Each row was made from one small tree. Brackets hold a mark, then the marks that hang from it, in alphabetical order. Every link used is in the known rows. Write each row's tree.
In the rows, zero is written as 128.
Known rows
{P N}: [173 134 149 150 143  83 119 155 116 121 165 119 114 162 147 189  97 152
 161 173 140  96 105 158 159 110  82 106 114 152 127 136 127 109  74 135
 110 116 151  89 135 107 137 163 120 161  96 129 136 131 112  78 118 122
 145  93 103 136 139 122  80  66 150  97 151 141 103 155  98 180 115 150]
{E {N {M Y} {W P}}}: [134 126 124  99 174  96 163 139 114 104 173 121 123 139 105 140 148 182
 165 101 183  94  96 134 113  96  81 134 124 177 197 155 136 105  93 133
  90 123 138  96 127 132 129 209 108 115 104  99 119 143 114 106  76  87
 125 165 187 125 135 115 102  58 160 120 123 126 119 154  74 154 145 143]
{E {N M {P R} W}}: [144 124 123  91 183 100 163 112 116 120 172 142 144 124 118 133 146 177
 180  75 183  98 121 144  77  93  55 144 106 167 217 149 123 102  97 118
 100 112 144 111 132 141 134 185 138 108  95  80 111 101 117 138 110  78
 141 147 180 139 150 128 107  66 150 112 126 135 107 175  95 161 128 160]
{E {N {P R}}}: [166 131 145 110 181  86 165 118 115 131 163 150 122 116 127 149 128 172
 193 122 176  96 113 143  78  96  73 140 102 172 195 166 119 108  87 126
  82 119 151 115 132 136 135 183 116 118  96  98 124 104 110 133 106  86
 134  98 173 142 145 124 101  69 143  99 126 142 105 180  98 179 129 154]
{M G L}: [161 127 157 150 159 101 134 131 125 139 160 157 109  95 144 158 100 114
 133 149 122 103  96 170 122  86 122 129 126 155  91 140 105 130  65 162
  87 113 130 115 134 106 136 150 166 102 115 131 110 130 108 130 129 109
 153  99 161 141 137 103 112  81 102 110 140 152 103 153  76 153  96 148]
{L {M G {N W} Y}}: [161 107 134 174 154  94 109 143  95 118 160  88  86 147 109 149  98 169
 125 135 181 104  99 141 132 109 152 107  98 157 137 173 113 145  74 141
  49 129 121 100 120 126 131 209 162 156 114 112  97 145 100 123 143 111
 148  80 173 124 142 133 107  64 146 103 100 145  88 150  75 138 105 145]
{W N P}: [155 136 143 123 187  81 127 167 116 129 154 128 118 121 129 172 109 167
 125 118 164 117  82 155 127 118  89 118 129 190 116  65  98 117  74 146
  95 112 165  88 128 138 146 177 106 119 117 124 128 161 108 127  88 114
 138 115 192 129 118 119  76  53 131 118 125 131 119 157 100 176 113 134]
{N {M L} {P R} W}: [144 119 115 102 183 130 135 115 121 139 174 165 153 112 161 128 142 138
 133  48 186 100 134 159  62 101  75 132 107 157 173 114  98 106  88 125
 129  95 138 105 133 151 139 190 217 123  99  84  83  87 120 148 110  88
 157 155 179 138 149 110 116  71 146 123 150 133 114 169 104 133  77 167]
{N W}: [143 118 127 150 137  91 173 168 105 132 171 115 135 134 148 156 120 133
 131 103 149  95 116 160 116  84  75 129 111 135 155 111 111 118  61 128
 109 129 139  74 132 116 139 145 140 152 106 111 113 146 104 120 117 106
 147 132 167 144 136 132  84  77 153 100 125 219 117 148  96 160 101 155]
{N M W}: [126 120 116 127 146 105 149 162 101 119 170 127 138 157 139 136 126 141
 121  72 152 104 120 157 126 109  61 130 128 144 173  96 116 103  89 121
 123 111 138  77 131 117 136 172 147 138 102 100 116 130 116 125 119  90
 151 171 165 127 130 126  95  67 157 122 134 130 104 153  97 155 102 160]
{Z {E {N M}} R}: [145 134 123 112 145 113 166 123 100 115 207 161 112 115 133 130 124 153
 166 124 187 111 111 154  86 117  79 123 100 229 121 139 142  70  74 133
  99 129 112 103 147 126 141 225 105 165  83 108 129 126 122 122 126  94
 110 142 170 153 121 113 117  74 124 152 123 138  83 149  92 197 144 154]
{E {N {P {R Z}} W}}: [161 120 131 109 173  85 182 119 119 128 174 127 139 113 131 141 143 165
 188 100 185  92 118 156  65  77  76 143 106 166 206 159 121 116  81 128
 103 135 141 107 133 139 132 162 136 115  96  90 116 110 124 127  98  88
 141 120 183 159 154 136  95  76 161 107 126 192 119 173 102 160 123 156]
{L M}: [172 125 134 177 142  98 110 169  93 131 150 129 105 160 142 157  80 159
 124 138 147 102 104 162 131 138 116 115 105 156 165 129 102 136  79 130
  49 110 146  96 113 114 136 210 111 141 106 116 122 146  87 134  98 100
 130  54 168 121 136 117  94  55 146  94  96 105  99 159 101 177 106 155]
{M G {N P} Y}: [144 114 158 139 200  63 137 130 103 137 158 108  60  84 103 154 110 156
 154 136 216 118 103 121 128  82 143 106 105 174  92 184 123 113  79 156
  84 140 116 112 143 135 132 190 211 172 118 116  91  97 121 109 181 118
 170 101 153 127 129 137 109  73 138 123 139 139  65 176  84 138  98 136]
{E {N M P W}}: [145 120 119  91 186  76 160 141 116 128 166 152 137 115 114 127 141 172
 183  81 184 103 122 148 108  99  53 143 106 166 219 144 124 100  99 118
  91 116 148 111 133 128 131 190 144 108  98  84 123 107 111 123 105  82
 144 142 169 140 140 130 104  63 150 116 124 139 104 176  94 163 140 161]
{R {Z E}}: [169 130 135 122 140  86 170 163 102 139 173 108 103 132 153 153 102 141
 140 151 162 116 101 189  97 110 126 116 144 166 132 121 138 107  68 147
 122 156 102  84 141 124 116 193 132 175 103 133 130 126 148 110  97 109
 133 111 171 162 130 131  79  81 187 163 141 142 110 148 129 173  92 149]
{M G L {N {W P}}}: [150 121 136 126 178  88 130 129 110 122 178 132 128  87 119 148 135 122
 128 129 149 120 105 166 118  80 126 117 123 167  76 179  90 134  63 167
  90 137 133  93 136 124 136 144 202 139 117 116  87 144 116 101 137 112
 168 147 143 127 142 114  99  84 115 114 149 218 118 140  77 124  97 137]
{W {N M P}}: [146 128 137  98 186  73 114 162 130 145 151 157 112 140 128 148 107 154
 140  80 176 122 112 153 131 133  73 119 121 161 153  53 102  95  94 127
 106  98 156 113 133 132 140 198 160 113 106 101 130 101 117 161 133 106
 154 105 182 132 124 119  86  51 140 132 124  81  81 177 111 170 108 168]
{P {R {Z {E N}}}}: [172 133 145 125 136 132 167 102 107 116 183  99 123 156 155 158 119 161
 152 138 156  97 100 170  37  98 112 128 135 167 146 148 131 111  71 140
 125 138 109  94 139 151 130 188 110 159  91 119 111 117 149 138 104  94
 128 121 192 161 152 128  92  88 174 142 144 134 116 152 118 182  84 149]
{Z E R}: [152 131 127 148 134 112 169 143  93 134 205 150 107 100 160 147 105 134
 137 137 181 111 113 163  85 111  93 113  98 217  77 115 132  82  54 139
 107 135 110  88 150 124 148 201 120 196  88 123 124 133 116 120 137 107
 116 123 164 160 115 121 113  82 122 141 127 179  84 145  98 195 117 152]
{N P W}: [151 116 119 139 180  69 167 166 106 164 166 138 131  73 154 148 122 141
 149  81 194  99 131 154 103  81  70 130  88 147 175 107 106 116  67 123
 105 121 145  91 133 134 139 149 191 148 107  98 110 109 100 120 124 101
 157 113 163 155 133 140  97  72 149  95 128 220 109 176 110 148  96 159]
{N {M G L Y}}: [133 125 154 126 166 117 118 133 121 125 157 151  87 138 130 143 111 138
 125 116 155 104  94 147 128 112 127 119 140 163 115 134 125 102  90 154
 101 109 120 111 133 119 130 217 171 114 114 123 109 115 123 131 117 102
 144 130 175 119 128  95 122  64 134 141 142  49  83 152  70 150  99 151]
{R Z}: [168 129 144 155 141  76 164 175 102 129 164 125 104 152 152 160 101 120
 138 148 139 107  98 187 105 106 120 121 164 163 136 120 117 116  77 144
 128 152 126  86 131 110 126 167 124 149 111 125 132 124 154 106  87 110
 145  98 162 147 130 125  63  73 187 140 141 122 108 156 124 175  91 153]
{M G L N Y}: [154 124 161 128 171  94 120 121 125 122 167 133  72 128 112 154 119 128
 141 158 169 110  92 144 129  89 179 104 124 157  57 206 110 125  69 177
  87 143 113 110 139 124 127 199 205 159 119 132  86 123 125 115 144 127
 149 105 161 117 136 100 112  77 136 130 149 153  92 138  57 124  95 142]
{P {N W} R}: [173 124 140 147 128 136 130  96 117 106 189  83 147 180 158 189 125 156
 151 137 146  79 113 152  88  81  73 115 104 144 135 142 126 117  64 130
 136 116 141  81 137 142 147 145 129 161  86 114 110 128 122  99 129 105
 149 132 132 155 166 133  92  82 152  91 154 186 120 151 100 162  92 150]
{Z {E {N W}} R}: [150 124 113 120 137 109 188 123 107 123 212 145 125 103 136 134 130 150
 166 125 189 103 116 159  76  94  82 128  87 214 122 142 139  87  56 133
 103 145 110  96 147 126 142 195 109 173  84 108 124 140 115 117 125  99
 110 140 177 171 126 128 113  83 123 135 117 221  98 142  84 188 144 152]
{N {M G} {P {R Z}}}: [145 127 143 131 197 109 128 108  95 136 159 141 113  90 140 141 108 150
 140  88 186 115 113 155  64 105  86 131 141 187 157 112 120  96 104 134
 122 100 123 122 138 145 134 180 188 109 107  93 109  66 147 141 148  84
 178 137 166 144 145 133 114  72 134 144 152  36  71 196 126 160  75 150]

Write each row's tree
[169 120 137 164 152  90 103 163  95 116 156 111  79 181 123 154  90 169
 131 147 180 108 100 143 139 137 154  96 102 159 139 175 108 134  81 139
  48 128 137  90 116 123 130 243 140 181 109 114 104 143 101 126 110 112
 130  58 167 104 134 113  92  52 171 104 102 105  91 147  84 158 107 152] -> {L {M N Y}}
[127 125 116 128 166 127 143 137  88 106 179 112 154 133 143 147 136 164
 112  68 163 102 107 147  87 101  61 131 134 179 162 102 112 104  86 129
 126 105 142  71 127 147 142 179 140 136 103  97 101 139 119 116  98  84
 146 196 177 124 134 121 102  68 148 125 142 117 122 152  99 155  94 141] -> {N M {W {P R}}}
[145 112 146 127 164  98 131 119 129 120 176 118  88 122 115 150 133 125
 134 132 175 104 101 144 123  72 167 108 112 147  69 199 111 132  60 171
  99 149 108 101 139 129 129 184 219 157 120 124  76 132 122 116 145 125
 155 128 169 131 141 110 113  85 139 122 144 207 104 135  53 107  94 145] -> {M G L {N W} Y}
[145 129 116  73 158 103 170 137 107 129 182 111 128 107 120 132 131 196
 159 112 186 112 106 154 104 109  73 130  98 175 178 144 148  97  72 129
  82 127 115  90 143 143 123 218 123 160  90 112 123 140 105 114 106  87
 119 162 181 151 130 126 115  73 149 147 124 162 117 146  91 173 133 143] -> {Z {E {N M {W P}}}}
[161 129 154 129 169  83 117 128 113 124 168 149 107 116 123 152 113 116
 140 151 132 123 105 167 126  97 134 116 126 154  65 185  91 122  69 168
  88 131 131 106 139 110 133 158 193 140 114 123  94 123 121 117 154 115
 167 115 132 118 141 104 100  83 116 120 148 171  97 146  77 143  95 148] -> {M G L N}
[141 127 145 128 200 112 122 104  96 141 160 145 115  88 138 143 108 160
 143  81 184 114 116 139  72 106  69 133 125 183 157 110 115  93 103 131
 107  88 131 122 138 147 143 181 188 110 105  96 106  69 125 145 161  81
 175 139 164 138 140 130 125  70 117 127 143  47  68 194 115 166  80 151] -> {N {M G} {P R}}
[143 122 160 147 171  78 136 130  99 116 165  90  62 126 100 160 107 154
 142 149 185 115  94 125 133  86 146 108 120 162  78 188 125 114  74 159
  86 145 110 101 140 126 132 188 176 175 117 129  96 124 122 109 175 123
 160 115 155 123 130 130 107  77 141 123 137 142  70 153  70 145  99 134] -> {M G N Y}
[167 125 125 108 140  85 187 153 111 132 179 106 114 128 137 148 121 151
 157 142 169 109 103 188  88  98 117 125 135 164 160 139 144 110  70 143
 117 162 105  90 141 126 118 192 123 158  98 120 132 129 150 109  88 102
 132 122 180 167 136 135  80  83 189 163 135 170 120 146 121 168 109 149] -> {R {Z {E {N W}}}}
[160 126 158 143 146 148 100  75 116  96 177  89 111 182 139 183 111 170
 147 146 157  85  97 134 102  99  96 109 127 167 118 148 143 102  86 139
 130 100 127 106 139 141 140 188 135 145  90 122 112 106 137 107 142 103
 152 137 136 136 158 122 114  73 143 115 162  59  87 162  87 162  90 144] -> {P {N {M G Y}} R}
[139 130 125 104 170 107 163 124 108  99 176 126 147 141 114 140 147 181
 167  93 162  98 102 146  92  99  58 141 124 180 203 150 126 105  93 127
  98 117 146  93 128 133 134 187 103 108  98  91 119 138 117 116  84  77
 132 174 180 128 142 121 102  68 150 116 127 128 123 156  83 165 137 143] -> {E {N M {W {P R}}}}
[158 140 147 126 180 113 128 131 115 113 166 110 127 134 139 175 119 174
 121 110 161 107  80 147  80 109  89 122 131 191 112  74  98 113  71 145
 110 103 160  90 127 157 152 175 104 122 111 120 110 153 117 144  95 107
 136 127 206 133 132 118  85  65 131 118 128 128 121 158 100 178  95 133] -> {W N {P R}}
[157 128 150 133 158 109  91 127 132 113 162 130 101 163 135 176 105 150
 152 161 152  96  97 149 166 110 112 103 125 161 112 147 137 107  87 147
 111 106 134 106 137 113 130 196 160 136 100 127 129 116 125  85 122 118
 149 119 118 128 139 104 108  61 140 122 159  79  90 155  75 153 112 150] -> {P {N {M G L Y}}}
[152 134 131  72 153  99 160 134 109 131 175 121 116 128 121 132 119 189
 168 127 175 116 108 153 109 124  79 127 102 165 172 149 149  87  78 134
  81 122 114  97 145 135 121 225 114 161  87 115 128 127 107 125 118  87
 118 137 175 149 129 119 115  71 149 148 126 132 102 149  92 188 133 152] -> {Z {E {N M}}}
[151 141 141 101 187 132 102 122 125 108 164 142 134 149 140 159 129 167
 114  90 157 116  84 153  85 126  94 120 142 195 115  72  94 108  88 149
 115  91 157  96 125 158 146 204 124 103 110 115 109 145 126 151  79 101
 136 151 206 122 133  94  93  56 131 135 139  71 125 150  96 164  94 140] -> {W {N {M L}} {P R}}
[171 118 133 168 177  75  94 149  84 133 152 122  95 109 115 147  82 162
 137 136 175 122 110 155 130 126 123 111  96 171 145 159  94 138  85 137
  38 113 137 111 121 123 134 195 166 143 110 104 107 123  95 126 151 101
 162  63 145 125 142 133 102  61 126  99 104 118  77 170 102 161 102 148] -> {L {M G {N P}}}
[163 130 130  98 146  88 169 153 108 128 173 118 108 144 134 142 114 155
 160 143 165 118 101 186  97 116 114 123 145 172 160 139 145 101  84 143
 113 157 103  95 141 125 114 208 121 153  98 121 131 121 152 111  89  97
 128 127 174 158 135 127  81  76 186 171 141 117 109 149 121 177 111 151] -> {R {Z {E {N M}}}}
[138 126 148 115 162  96 115 144 132 128 153 126  88 160 110 157 105 158
 125  99 157 113  89 145 139 119  98 117 135 154 123  66 121 100  87 142
 105 106 137 111 133 127 137 199 138 107 114 117 125 125 123 161 144 112
 150 118 201 134 124 120  98  58 131 139 118  77  75 158  87 164 110 154] -> {W {N {M G Y}}}
[153 132 135  83 192  83 141 140 126 131 156 183 122 120 120 132 132 163
 188 109 173 108 115 154 112 120  77 135 116 175 195 160 116  99 105 129
  80 106 150 122 131 120 128 215 141 100  99  92 124  98 113 129  86  83
 135 115 162 121 137 101 105  57 143 120 132  91 101 174  88 168 141 162] -> {E {N {M L} P}}
[175 140 147 151 172 116 130 128  98 103 173 100 130 130 156 190 114 164
 138 162 159  96  88 158  88  98 102 111 144 205 116 140 121 118  75 151
 124 124 146  80 130 146 141 172 112 152 103 127 122 142 139  70  71 108
 141 134 141 137 145 121  79  68 158 119 167 115 131 158 116 170  94 123] -> {W {P N {R Z}}}
[154 116 124 139 176 100 169 129 109 148 175 124 145  91 161 149 128 149
 146  73 193  92 129 148  57  74  68 133  89 150 172 115 104 113  67 120
 119 115 139  94 136 154 145 146 184 148 102  92  94 102 110 140 133  96
 155 120 179 158 150 140 103  79 148  96 134 214 111 178 113 150  79 157] -> {N {P R} W}
[124 111 117 124 195  85 143 139 102 148 163 137 129  64 130 130 120 151
 136  55 195 114 130 147 111  88  57 137 113 163 175  93 115 101  91 126
 107 104 130 110 138 133 138 159 212 110 109  85 106  91 116 127 158  88
 180 162 161 151 133 144 120  70 124 123 134 130  78 186 108 142  94 156] -> {N {M G} P W}
[136 128 121  99 172  94 164 144 106 106 171 133 139 133 107 139 145 181
 167  97 164 102 103 147 112 101  59 140 123 180 201 145 124 105  93 125
  89 121 148  94 129 127 131 190 105 106  99  93 126 142 113 107  82  83
 132 170 174 125 134 121  99  60 149 116 124 134 119 161  84 165 147 146] -> {E {N M {W P}}}
[176 122 127 158 171  74  99 169  86 133 154 133 102 143 128 147  89 161
 139 133 174 118 116 159 128 144 120 105  95 166 156 158  89 132  87 130
  47 116 151  97 117 122 132 219 156 169 106 103 112 126  91 127 120 102
 146  57 146 108 138 120  87  55 153 100 105 115  91 165 108 166 102 156] -> {L {M {N P}}}
[144 129 136 114 205  90 110 140 115 152 150 186 110  72 138 132 108 136
 141  93 177 121 116 157 115 112  91 128 124 177 141 115 104  99  99 141
  95  91 135 128 136 128 133 193 213 101 111 103 109  79 117 135 133  93
 168 123 153 129 132 108 121  63 114 136 146  62  77 184 102 149  96 158] -> {N {M G L} P}
[181 122 129 129 125 136 143  90 120 110 197  67 143 172 165 182 127 158
 153 147 161  85 108 176  70  83 101 109 120 153 132 143 144 115  60 138
 154 142 115  83 145 150 131 161 139 176  82 121 116 121 156  91 117 112
 145 138 143 179 166 141  86  93 182 132 164 187 125 143 117 155  84 149] -> {P {N W} {R {Z E}}}
[145 125 123  91 157  97 158 135 128 112 172 154 142 155 118 130 146 155
 170 100 146 100 112 158 115 103  74 139 123 153 197 155 119 109  95 129
  94 120 141 102 128 115 127 189 123 101  96  95 119 133 114 128  84  87
 130 154 174 127 142 108  97  66 152 117 127 146 120 149  77 157 144 164] -> {E {N {M L} W}}
[143 132 146 104 163  92 155 141 118 108 160 139 101 164 106 142 127 178
 179 120 165 100  96 137 123 116  89 130 127 168 189 162 139  95 100 131
  85 120 139 107 130 118 127 222  99 117  98 106 127 124 119 123  91  88
 122 127 177 116 132 109 102  57 160 122 123  75  95 159  77 173 142 154] -> {E {N {M Y}}}
[155 129 147 141 153  94  99 136 111 114 164 119 111 158 130 178  96 152
 153 155 141 104 103 152 165 114  74 110 128 163 132 126 133 101  89 136
 110 104 140 100 139 107 137 174 138 135  97 121 138 117 124  81 142 110
 163 132  99 132 141 124  99  62 134 118 156  80  82 161  96 173 116 148] -> {P {N {M G}}}
[157 129 124  84 153 114 181 120 109 130 186  95 134 102 131 143 131 197
 162 124 187 102 105 153  78  95  81 131  91 171 169 155 144 106  60 135
  86 133 112  90 143 153 127 199 114 166  87 115 112 143 102 120 108  89
 115 146 189 166 139 132 115  83 147 133 123 206 125 144  91 174 125 141] -> {Z {E {N {W {P R}}}}}
[163 114 147 191 153 104 110 145  99 131 147 102  74 134 127 162  77 172
 123 147 169  93  88 139 130 111 150 111 106 164 144 145 121 141  76 141
  40 115 123 111 118 121 135 217 132 127 114 122 114 144  92 136 121 106
 136  53 188 133 137 125 117  61 134  99  93  92  81 160  76 159 102 143] -> {L {M G Y}}
